Known rows, with every step that occurs:
q g t: [-0.14 -0.27  0.02 -0.20 -0.05  0.00 -0.05  0.02 -0.07 -0.14 -0.21 -0.42
 -0.22 -0.18  0.01 -0.05 -0.06 -0.20 -0.13 -0.24 -0.22  0.05 -0.24  0.34
  0.13]
t g r: [ 0.01  0.15 -0.05 -0.01  0.01 -0.33 -0.02 -0.16 -0.13 -0.24  0.16  0.02
 -0.05 -0.26 -0.19 -0.03  0.24 -0.10  0.22 -0.08  0.19 -0.33 -0.08  0.22
 -0.04]
g q y: [-0.52  0.17  0.32  0.08 -0.25  0.22 -0.13 -0.15 -0.05  0.16 -0.14 -0.17
  0.39  0.07 -0.21  0.23 -0.16  0.01  0.01 -0.10 -0.24 -0.18  0.00  0.03
 -0.11]
g r n: [-0.07  0.13  0.11  0.06  0.20  0.03  0.17  0.18  0.14 -0.11  0.54 -0.12
 -0.06  0.16 -0.01  0.12 -0.07  0.10  0.15 -0.22 -0.06 -0.04 -0.20 -0.08
  0.04]
q g r n: [-0.06 -0.37  0.24  0.17  0.49 -0.03  0.06  0.30 -0.06 -0.14  0.44 -0.37
 -0.06  0.08  0.29  0.12 -0.25  0.43  0.09 -0.05  0.09  0.16 -0.24  0.00
  0.03]
z g r n q: [-0.06 -0.09 -0.01 -0.02 -0.02  0.41  0.00  0.40  0.17  0.08  0.54  0.31
  0.08  0.21  0.09 -0.03  0.02  0.47  0.04  0.03  0.14  0.10 -0.27  0.01
  0.24]
z g q: [-0.33 -0.10  0.18 -0.06 -0.45  0.40 -0.48  0.17 -0.12  0.25  0.03 -0.08
  0.24  0.11 -0.27  0.32  0.08 -0.03 -0.06 -0.17 -0.06 -0.23 -0.43  0.30
  0.41]
z g q y t: [-0.32  0.16  0.26 -0.05 -0.16 -0.08 -0.42 -0.18 -0.05  0.35 -0.27 -0.07
  0.25  0.46 -0.16  0.14  0.03 -0.09 -0.04 -0.05  0.09 -0.27  0.06  0.40
  0.14]
y t g: [ 0.30  0.14 -0.28 -0.05 -0.14 -0.47 -0.09 -0.27  0.06 -0.13 -0.22  0.06
 -0.21 -0.08 -0.19 -0.06  0.33 -0.57  0.06 -0.05  0.10 -0.23  0.25  0.07
  0.03]
u n q g: [ 0.15 -0.30  0.07 -0.07  0.13  0.53  0.15  0.58 -0.10  0.02 -0.03 -0.11
 -0.18 -0.43  0.50  0.08 -0.40  0.33 -0.16  0.10  0.17  0.24 -0.27 -0.11
 -0.16]
t g: [ 0.09  0.02 -0.25 -0.05 -0.27 -0.28 -0.18 -0.09  0.02 -0.18 -0.21  0.05
 -0.10 -0.33 -0.07  0.09  0.24 -0.31  0.06  0.04 -0.08 -0.09 -0.01 -0.02
  0.06]
n q: [-0.10  0.01 -0.24 -0.12 -0.57  0.37  0.18  0.28  0.08  0.04  0.00  0.38
  0.18 -0.14 -0.02 -0.05  0.22 -0.09 -0.19 -0.08 -0.11 -0.07 -0.06 -0.12
 -0.05]
z g q y: [-0.53  0.01  0.29 -0.01 -0.26  0.18 -0.50 -0.01 -0.06  0.28 -0.22 -0.10
  0.39  0.13 -0.09  0.29 -0.04  0.11 -0.03 -0.02 -0.07 -0.14 -0.18  0.30
  0.24]
u n r: [ 0.29  0.27 -0.23 -0.05  0.16  0.26  0.23  0.42 -0.13 -0.06  0.19 -0.39
 -0.29 -0.18  0.39  0.16 -0.18 -0.36  0.15 -0.03  0.32 -0.10 -0.22 -0.02
 -0.16]
y t g r n: [ 0.37  0.15 -0.05  0.14  0.48 -0.44  0.04 -0.31  0.14 -0.22  0.39 -0.09
 -0.25  0.21 -0.20 -0.14  0.06 -0.17  0.30  0.00  0.17 -0.07  0.21 -0.05
  0.05]
y t: [ 0.09  0.17 -0.15 -0.22 -0.23 -0.27  0.14 -0.03  0.12  0.03 -0.11  0.05
 -0.13  0.19 -0.11  0.04  0.22 -0.58 -0.10 -0.34  0.01 -0.33  0.08  0.12
 -0.09]
r n q g t y: [ 0.18 -0.43 -0.07  0.22  0.26  0.33  0.19  0.02 -0.11 -0.03  0.14 -0.26
 -0.06  0.02  0.23 -0.18  0.03  0.29 -0.09  0.17 -0.36  0.57 -0.01 -0.27
  0.16]
r n q: [ 0.04 -0.13 -0.17  0.01 -0.24  0.51  0.21  0.37  0.31  0.03  0.25  0.24
  0.11  0.05  0.09  0.03 -0.07  0.11 -0.13 -0.01 -0.21  0.33  0.00 -0.52
  0.11]
r n u: [ 0.07 -0.44 -0.01  0.25 -0.38 -0.10 -0.09  0.11  0.26 -0.15 -0.01  0.06
 -0.07  0.13  0.19  0.28 -0.09 -0.11 -0.10  0.21 -0.21  0.03 -0.07 -0.49
  0.02]
n q g: [-0.09 -0.44 -0.12 -0.01 -0.29  0.31  0.05  0.38 -0.13 -0.01 -0.04  0.15
  0.14 -0.23  0.27 -0.10  0.02  0.22 -0.26  0.09  0.03  0.12 -0.09 -0.03
 -0.10]
r n q g z: [ 0.14 -0.66 -0.08  0.06  0.23  0.44  0.21  0.32 -0.21  0.21 -0.12  0.00
 -0.13 -0.10  0.31  0.24 -0.46  0.35 -0.37  0.07 -0.48  0.58 -0.03 -0.56
  0.14]
q y t g: [ 0.13  0.30 -0.14 -0.04 -0.01 -0.76 -0.14 -0.42  0.06 -0.09 -0.50  0.06
 -0.07 -0.04 -0.08 -0.07  0.21 -0.43  0.05  0.11  0.10 -0.11  0.46  0.06
 -0.22]

Rows:
[ 0.07  0.05 -0.16 -0.24 -0.13 -0.20 -0.16 -0.15 -0.13  0.08 -0.26 -0.18
 -0.18  0.04 -0.05  0.08  0.47 -0.30  0.04 -0.21 -0.22 -0.09 -0.28  0.41
  0.35] | z g t y
[-0.31  0.29  0.28  0.07 -0.14 -0.06 -0.01 -0.35 -0.03  0.22 -0.20 -0.14
  0.27  0.37 -0.31  0.05 -0.05 -0.26 -0.01 -0.17 -0.06 -0.26  0.21  0.16
 -0.16] | g q y t
[-0.07  0.17  0.09 -0.02  0.28 -0.08 -0.04  0.01  0.23  0.15  0.22  0.33
  0.14  0.53  0.12 -0.22 -0.03  0.39  0.02  0.13  0.35  0.04  0.22  0.09
  0.01] | z g r n q y t
[-0.05  0.33  0.13 -0.13 -0.03  0.34  0.20  0.28  0.14  0.15 -0.25  0.16
  0.03 -0.34  0.31  0.12 -0.35  0.23 -0.03  0.12  0.04  0.12  0.00 -0.22
 -0.35] | u n q y
[-0.03 -0.43  0.03  0.05  0.12  0.52  0.05  0.23  0.11 -0.04  0.14 -0.16
 -0.09 -0.03  0.03 -0.18 -0.30  0.24 -0.21  0.06 -0.35  0.52 -0.09 -0.21
  0.25] | r n q g t
[-0.04  0.32  0.15  0.10  0.30 -0.09  0.32 -0.09  0.24  0.04  0.30  0.28
  0.16  0.47 -0.04 -0.31 -0.07  0.27  0.02  0.06  0.20  0.06  0.39 -0.18
 -0.32] | g r n q y t
[ 0.22 -0.08 -0.24 -0.11 -0.04 -0.25 -0.01 -0.23 -0.30  0.02 -0.57  0.00
 -0.30 -0.39 -0.15  0.30  0.03 -0.35 -0.12 -0.14 -0.40 -0.03 -0.04 -0.23
  0.10] | t g z
[ 0.36  0.39 -0.05  0.00  0.24 -0.15  0.07 -0.22  0.11  0.06 -0.39  0.16
 -0.21 -0.25  0.15 -0.17 -0.20 -0.06  0.06  0.33  0.28  0.12  0.39 -0.16
 -0.33] | u n q y t g
[-0.28  0.10  0.22  0.22 -0.17 -0.05 -0.36 -0.39 -0.12 -0.01 -0.25 -0.15
  0.33 -0.16 -0.29  0.09 -0.06 -0.04  0.09  0.21 -0.17 -0.04  0.09  0.01
  0.01] | t g q y
[ 0.25  0.21 -0.12 -0.13  0.25 -0.79  0.02 -0.61 -0.27  0.12 -0.85  0.03
 -0.27 -0.11 -0.12  0.12 -0.05 -0.43 -0.09 -0.02 -0.26 -0.07  0.43 -0.12
 -0.16] | q y t g z
[-0.05  0.15  0.05  0.21  0.25 -0.03  0.05 -0.18  0.18 -0.16  0.24  0.27
  0.21 -0.05  0.01 -0.23 -0.09  0.43  0.18  0.39  0.07  0.27  0.25 -0.31
 -0.18] | t g r n q y
[ 0.35  0.12 -0.16  0.19  0.27 -0.04  0.18 -0.22  0.17 -0.13  0.45  0.25
 -0.04  0.22 -0.23 -0.33  0.11  0.07  0.15  0.18  0.25  0.05  0.30 -0.20
  0.01] | y t g r n q
[-0.18  0.06  0.00 -0.22 -0.13 -0.14 -0.16  0.21 -0.08  0.02  0.20  0.10
  0.00  0.06 -0.01  0.12  0.25  0.11  0.09 -0.28  0.25 -0.38 -0.37  0.49
  0.19] | z g r
[-0.19 -0.30  0.06  0.00 -0.02  0.23  0.19  0.28 -0.26 -0.10  0.32  0.10
  0.17 -0.14  0.16 -0.21  0.08  0.44 -0.08  0.04  0.30 -0.10 -0.20  0.24
 -0.20] | n q g r
[-0.06  0.04 -0.01  0.05  0.02  0.40  0.33  0.27  0.16 -0.07  0.64  0.27
  0.18  0.14 -0.02 -0.09 -0.06  0.29  0.05 -0.07  0.03  0.09 -0.11 -0.28
 -0.04] | g r n q
[ 0.13  0.24 -0.24  0.05 -0.20 -0.35 -0.01 -0.35  0.08 -0.02 -0.41  0.42
  0.11 -0.06 -0.11 -0.33  0.25 -0.20 -0.04  0.30  0.13  0.00  0.54 -0.10
 -0.28] | n q y t g
[-0.12  0.07 -0.04 -0.41 -0.35  0.00 -0.31  0.05  0.08  0.05 -0.24 -0.07
 -0.21 -0.02 -0.20  0.07  0.17 -0.34 -0.06 -0.32 -0.19 -0.14 -0.38  0.43
  0.43] | z g t
[ 0.06 -0.29 -0.04  0.00  0.17 -0.21  0.04 -0.16 -0.33 -0.09 -0.19 -0.49
 -0.16 -0.17  0.16 -0.03  0.25 -0.12 -0.03 -0.12 -0.23  0.08 -0.18  0.29
  0.07] | q g t y
[ 0.07 -0.19  0.25 -0.03  0.39  0.44  0.29  0.47 -0.24 -0.03  0.35 -0.12
 -0.14 -0.35  0.39 -0.05 -0.37  0.58  0.01  0.01  0.42  0.03 -0.32  0.16
 -0.32] | u n q g r
[ 0.08  0.05  0.03  0.15 -0.15 -0.04 -0.19 -0.45 -0.09  0.00 -0.04 -0.14
  0.08  0.09 -0.52 -0.02  0.15 -0.44  0.10 -0.03  0.04 -0.29  0.09  0.12
  0.16] | y t g q
[ 0.16  0.29  0.09  0.23  0.59 -0.67 -0.04 -0.49  0.14 -0.16  0.10 -0.09
 -0.09  0.25 -0.07 -0.18 -0.05  0.02  0.28  0.13  0.19 -0.01  0.42 -0.07
 -0.15] | q y t g r n
